What can hang from each mark:
Q_816: Q_424 Q_452 Q_712
Q_697: Q_424 Q_452
Q_424: Q_93 Q_190 Q_452 Q_697 Q_816
Q_712: Q_93 Q_452
Q_452: Q_424 Q_697 Q_712 Q_816

Known rows, with every way that one mark hangs from another:
Q_712(Q_93 Q_452(Q_424(Q_190) Q_697 Q_816)): [ -8.7  -2.5  -6.0  20.7   5.1 -24.0 -14.4   7.0   2.1  -4.4  39.7  -8.6
  13.1  39.5 -22.4   5.9   2.9 -20.7   1.5 -18.4   7.0  11.6   3.9 -21.6]
Q_816(Q_452 Q_712): [ -2.2  -9.9  -4.2  23.6   4.3  -9.6 -28.7  -2.2   9.3 -14.2  22.8  -6.6
  17.0  35.2  15.3  27.9  -7.0   2.8  17.0 -12.4  16.9   5.8  -1.5 -11.8]
Q_424(Q_93 Q_190 Q_452(Q_712 Q_816) Q_697): [ -8.8 -16.5 -13.1  27.9   2.2 -12.4 -15.0  10.0  15.5  -6.4  36.6   0.0
   8.4  63.9 -18.0  24.1  -4.7   1.9   1.4 -15.2   8.0  28.5  -2.2 -24.3]
Q_712(Q_452(Q_424(Q_190) Q_697 Q_816)): [-10.6  -3.2 -10.0  22.6  -5.2 -20.2  -9.5   7.1  -0.1  -8.4  34.6  -8.9
   9.6  34.8 -12.6  10.7  -1.3 -19.5   3.3 -18.7   4.4  13.7   1.8 -25.0]
Q_712(Q_93 Q_452): [ -9.7  -8.8  -1.3  10.8  22.7 -18.6 -28.7   0.5  -9.9  -8.7  24.2 -14.0
  16.4  27.9 -23.0   9.1  -0.6  -7.7  -1.3  -3.9  17.0   0.0   1.8  -9.1]
Q_452(Q_424(Q_93 Q_190 Q_697 Q_816(Q_712))): [  1.1 -21.7 -12.5  20.9   1.5 -11.3 -10.7   6.3  33.6  -8.5  32.4   9.4
   8.6  61.7  -0.1  -0.7  -9.6 -16.8  15.2 -21.6  -0.1  21.6  -2.2  -7.4]
Q_697(Q_424): [ -4.9 -16.0  -8.9   8.6  12.7 -11.3 -19.1   6.5  -1.1  -9.0  17.9  -5.1
   9.4  26.6   3.4  13.8 -11.9  -4.4  -3.0  -8.1  13.7  -2.0  -3.3  -5.8]
Q_697(Q_424(Q_452(Q_712))): [ -2.3 -15.8 -13.5  16.8  10.9  -9.3 -23.0   2.3  -5.1  -5.0  19.5 -13.3
   6.4  38.6   0.8  48.2  -9.1   6.5  -2.9 -15.1  17.4   7.8  -3.5 -24.0]
Q_712(Q_452): [-11.5  -9.1  -6.2  12.6  12.7 -15.2 -24.0   0.7 -12.0 -12.6  19.9 -14.2
  13.1  24.2 -13.7  13.1  -4.6  -6.1   0.4  -4.3  14.3   2.4  -0.4 -12.6]
Q_816(Q_424(Q_93 Q_452(Q_697)) Q_712): [ -0.3 -14.8  -7.6  20.9  -6.2   1.1 -16.8  -2.6  34.8  -8.8  27.3 -12.8
  11.7  33.5  -5.3  28.6  -6.3   1.1  16.2 -14.2  13.3  14.2  -1.8 -12.6]
Q_816(Q_424(Q_93 Q_190) Q_452): [ -6.8 -20.9  -9.2  21.6  -7.5  -5.5 -21.1   4.4  15.1  -5.6  26.4  -0.2
  15.3  43.5   0.1  11.2  -8.9  -9.9  16.5  -8.7  16.3   9.2  -5.0  -4.9]
Q_816(Q_424): [ -5.0 -14.9  -3.3  13.1  -0.3  -6.9 -21.5   0.7   4.5 -11.3  18.3  -6.5
  12.0  20.9  -3.8   8.9  -9.8  -4.4   6.7  -6.5  15.2  -3.1  -2.0  -2.8]
Q_816(Q_452(Q_697 Q_712)): [ -0.5  -3.1  -8.3  25.5  -6.3  -6.1 -23.5  -9.8   3.8 -12.9  22.6  -1.3
   6.9  23.8  11.0  30.8  -3.5   7.4   9.6 -11.8  15.5   4.8   0.1 -28.9]
Q_424(Q_93 Q_190 Q_697): [ -9.3 -18.3 -15.3  15.6   5.5  -5.8 -17.3   7.0  19.8  -9.9  27.1   9.5
   8.6  43.5  -9.3 -10.5  -9.3 -10.6   2.1  -3.8   8.6  13.7  -2.9  -2.5]
Q_424(Q_697(Q_452) Q_816(Q_712)): [ -1.6 -12.1   1.0  23.7   2.1  -3.1 -21.8   2.3  21.2 -12.4  31.8   0.4
  11.7  41.2   5.2  15.9 -13.9   8.7  13.1 -17.0   9.0   7.9  -1.8 -13.0]
Q_712(Q_93 Q_452(Q_424(Q_697) Q_816)): [ -4.3  -7.3   1.8  19.5  22.3 -15.4 -10.7   4.8   1.3  -5.6  34.4  -8.9
  11.9  42.2 -31.3   9.9   0.6 -13.1   0.3 -22.8   9.5  13.3   6.0 -13.1]
Q_697(Q_424(Q_190 Q_452 Q_816(Q_712))): [ -3.9 -21.0  -9.8  18.1   0.0 -14.6 -28.2  15.3  14.6  -7.0  32.5  -5.6
  16.0  56.5  12.2  28.4 -15.9  -7.5   9.4 -22.2   8.8  14.4  -7.8 -14.7]
Q_697(Q_424(Q_93 Q_190 Q_816) Q_452(Q_712)): [ -6.1 -23.5 -12.8  20.3   3.3 -15.6 -16.3  10.0   7.0  -0.4  31.0   0.9
   6.2  58.0  -1.0  25.9 -11.6   3.8   2.7 -10.5   9.1   8.6  -6.4 -23.4]
Q_816(Q_424(Q_93 Q_697) Q_452): [ -0.1 -19.2  -2.6  22.9   0.7   8.3 -14.6  -1.4  24.3  -8.1  23.8   2.3
  10.6  37.5  -6.0  11.9 -10.1  -2.0  16.1 -15.5  16.0  11.7  -2.0  -2.0]
Q_452(Q_424(Q_93 Q_190) Q_697 Q_816(Q_712)): [ -4.0 -10.7 -13.5  23.4  -4.6 -20.8  -5.5   7.1  30.3  -8.5  36.7  -0.2
  10.1  49.6  -1.3   9.0  -1.4 -14.2  11.7 -16.3   0.4  19.3   1.0 -17.4]
Q_697(Q_452(Q_424(Q_93 Q_816(Q_712)))): [  1.1 -18.0  -4.9  17.2   2.6 -18.3 -10.6   2.5  19.8  -4.9  29.1 -10.5
  10.7  51.9   2.5  24.3  -6.4  -1.3  17.8 -13.1   7.6   9.5  -1.4 -17.1]
Q_697(Q_424(Q_93)): [ -4.8 -21.5 -11.5   6.4  16.5 -13.7 -13.0   7.6   7.5  -6.5  18.1  -4.0
   8.6  35.9  -3.8   9.6  -9.2  -5.6  -2.2  -3.7  12.2   3.2  -3.7  -3.6]

Rows:
[ -4.7 -22.0 -11.8   7.3  12.7 -11.6 -15.7   9.6   8.6  -3.1  21.6 -13.4
  10.3  43.1  -6.1  27.6  -9.4  -3.3   0.0  -7.8  15.8  10.7  -5.2 -10.9]  Q_697(Q_424(Q_93 Q_452))
[ -4.0  -4.1 -12.1  23.6  10.5 -13.7 -21.8  -3.7  13.7  -6.0  33.1  -8.4
  11.7  35.8 -12.7  15.5   0.8 -18.3   8.4 -19.7   9.8  11.3   3.7 -17.9]  Q_816(Q_712(Q_93 Q_452(Q_424(Q_190) Q_697)))
[  4.6 -13.2  -3.0  12.6  10.6 -26.0 -20.3  -1.9  -1.7  -5.1  25.1  -3.8
   9.1  44.5  -8.0  18.3  -0.6  -7.2   5.5 -15.0   8.2   3.4   2.0 -20.6]  Q_452(Q_424(Q_816) Q_712(Q_93))
[ -1.9 -17.4  -7.4  28.1   4.3   8.9 -11.5  -6.3  19.0  -4.3  24.7  -2.0
   2.1  38.2 -17.0  29.3  -8.3  14.0   6.8 -11.5  16.2   8.2  -0.1 -14.3]  Q_816(Q_424(Q_93 Q_697(Q_452(Q_712))))
[  1.6  -7.7  -4.3  21.4  -1.0  -2.8 -25.5  -8.1  11.6  -4.5  27.6 -11.8
   9.1  27.1 -15.3  35.5  -2.3   5.3   5.7 -14.9  18.1   5.6   1.5 -23.1]  Q_816(Q_424(Q_452(Q_697 Q_712(Q_93))))
[ -4.0 -17.8 -22.0  18.5   4.1 -19.4 -11.9  -0.2   5.7  -4.2  21.9  -1.3
   3.7  49.9  -6.4  19.5  -1.2 -11.1   4.1  -7.4   8.7  12.6  -0.7 -19.7]  Q_452(Q_424(Q_93 Q_190) Q_712)
[  4.9  -9.3 -10.8  23.3  -1.6  -7.2 -10.1  -7.1  28.7  -8.8  25.3  -5.2
   8.8  37.4  12.0  27.2  -1.7  -5.5  21.6 -18.1  11.2  14.2   0.9 -18.5]  Q_816(Q_452(Q_424(Q_93) Q_697) Q_712)
[-13.1  -9.1  -4.5  26.6  -2.6  -8.5 -17.7  12.8   9.6  -8.5  37.7   1.6
  11.5  43.9  -5.5   7.5 -11.3   1.0   2.5 -11.6  10.1  10.8  -1.2 -15.2]  Q_424(Q_190 Q_697(Q_452(Q_816)))
[ -2.9 -10.2  -7.1  15.9  14.0 -17.6 -31.3  -2.3  -4.1  -5.4  24.9 -13.9
  12.4  39.2 -14.0  36.5  -0.3   5.5   0.4  -7.3  19.5   6.5   0.7 -22.6]  Q_424(Q_452(Q_712(Q_93)))
[ -9.0 -22.2 -10.2  10.0  -6.7 -22.8 -23.5  14.4  11.6  -7.1  32.0  -5.4
  16.1  57.8  -5.2   6.5  -9.1 -12.1   8.7  -5.2   8.2  16.4  -7.3 -14.7]  Q_424(Q_93 Q_190 Q_452 Q_816)
[ -6.5 -26.5 -11.3   7.8   3.5 -20.1 -16.6  17.0  12.1  -5.5  28.1   6.1
  11.4  53.6  -0.8  -4.0 -13.3 -15.0   2.2  -8.5   4.5   8.3  -7.7  -5.6]  Q_697(Q_424(Q_93 Q_190 Q_816))
[ -6.9 -14.9  -4.0  17.9 -11.6 -19.0 -30.3   9.5   2.6 -11.2  30.0   3.3
  18.1  46.4  14.8   4.7 -11.6 -10.2  15.0 -11.4  10.8   7.1  -6.1 -14.5]  Q_424(Q_190 Q_816(Q_452))
[ -6.7  -9.4  -5.0  21.2   2.4 -22.0 -21.4   5.7  -6.7  -9.9  28.5 -15.6
  12.5  44.1  -8.0  40.5  -2.7   8.8   1.4 -11.5  12.9  12.7  -0.3 -29.3]  Q_424(Q_452(Q_712 Q_816))
[  0.4 -14.2   0.0  27.8   4.4  -7.7 -33.4   5.9  26.5  -9.6  38.9  12.8
  19.8  58.1   5.2   4.5 -10.3  -7.2  19.1 -23.5   9.3  15.5  -2.0  -7.5]  Q_424(Q_190 Q_697 Q_816(Q_452 Q_712(Q_93)))
[ -9.5  -8.7 -10.4  15.1  14.5 -10.8 -24.1   5.5   2.9  -3.6  31.1  -3.1
  10.8  29.0 -16.3   7.2  -6.0 -15.4  -5.1 -14.0  12.8   4.0  -0.8 -13.6]  Q_712(Q_93 Q_452(Q_697(Q_424(Q_190))))
[  1.0  -4.8 -14.6  29.3 -11.8  -6.4 -20.2  -3.9  21.8  -9.5  29.3  -1.3
  10.6  36.1  22.0  25.7  -5.9 -11.8  20.3 -22.8  10.8  12.7  -0.4 -20.8]  Q_816(Q_452(Q_424(Q_190) Q_697) Q_712)
[  2.4  -9.5 -10.5  16.2  -5.3  -9.6  -7.7  -4.2  17.4  -6.7  23.8  -4.9
   6.7  32.1   6.2  18.1  -2.0  -9.9  15.4 -12.4  12.4  10.7   0.3 -18.9]  Q_816(Q_452(Q_424(Q_93) Q_697))
[ -3.8 -12.3  -4.0  26.5   4.9  -9.2 -28.4   3.4   9.9  -4.1  37.8   8.3
   9.4  52.4 -10.7  12.8  -8.9   5.2   3.7 -13.9  11.0   7.9  -0.7 -21.6]  Q_424(Q_190 Q_697(Q_452(Q_712(Q_93))) Q_816)
[ -6.7 -15.4 -12.1  21.9   2.8 -15.7 -10.1  13.7  30.1  -8.2  36.5   4.1
  11.2  48.4   1.0   9.3  -7.9  -7.8   4.0 -15.9   2.0  16.3  -2.8 -12.3]  Q_452(Q_697(Q_424(Q_93 Q_190)) Q_816(Q_712))
[ -4.7 -16.6 -13.3  15.8   8.0 -15.6 -20.8  -0.9   3.1  -6.9  21.7 -13.3
   8.5  44.5 -11.0  36.1  -1.9   6.2   3.0  -3.2  15.9  13.6  -2.0 -23.2]  Q_424(Q_93 Q_452(Q_712))
[ -5.2  -9.0  -0.4  19.2  12.5 -25.7 -25.9   5.3  -4.3  -5.7  32.9 -15.3
  15.8  47.4 -18.6  36.1   1.7   6.6  -0.2 -11.1  15.0  10.9   2.0 -25.8]  Q_424(Q_452(Q_712(Q_93) Q_816))
[ -0.4 -12.9   7.5  26.2  13.4  -4.2 -19.3   5.0  27.3 -10.2  35.1   0.8
  16.9  41.4 -18.3   8.3  -6.4  -0.1   9.6 -22.4   9.5   9.9   3.3   1.3]  Q_452(Q_816(Q_424(Q_697) Q_712(Q_93)))
[ -0.6 -14.3 -15.5  15.2   9.1  -7.8 -10.1  -3.1  12.7  -7.0  20.6   1.2
   0.7  30.2  -4.1  22.1  -5.2   3.6  -3.2  -8.7   9.6   6.2  -1.2 -19.8]  Q_452(Q_697(Q_424(Q_93)) Q_712)
[  0.9 -15.5 -13.6  18.0  -9.6 -18.3 -10.5   3.8  33.0  -9.1  32.8   4.9
   9.1  50.2   5.9   1.1  -5.6 -17.8  16.4 -16.5  -0.7  16.4  -2.2 -15.5]  Q_452(Q_424(Q_93 Q_190 Q_816(Q_712)) Q_697)
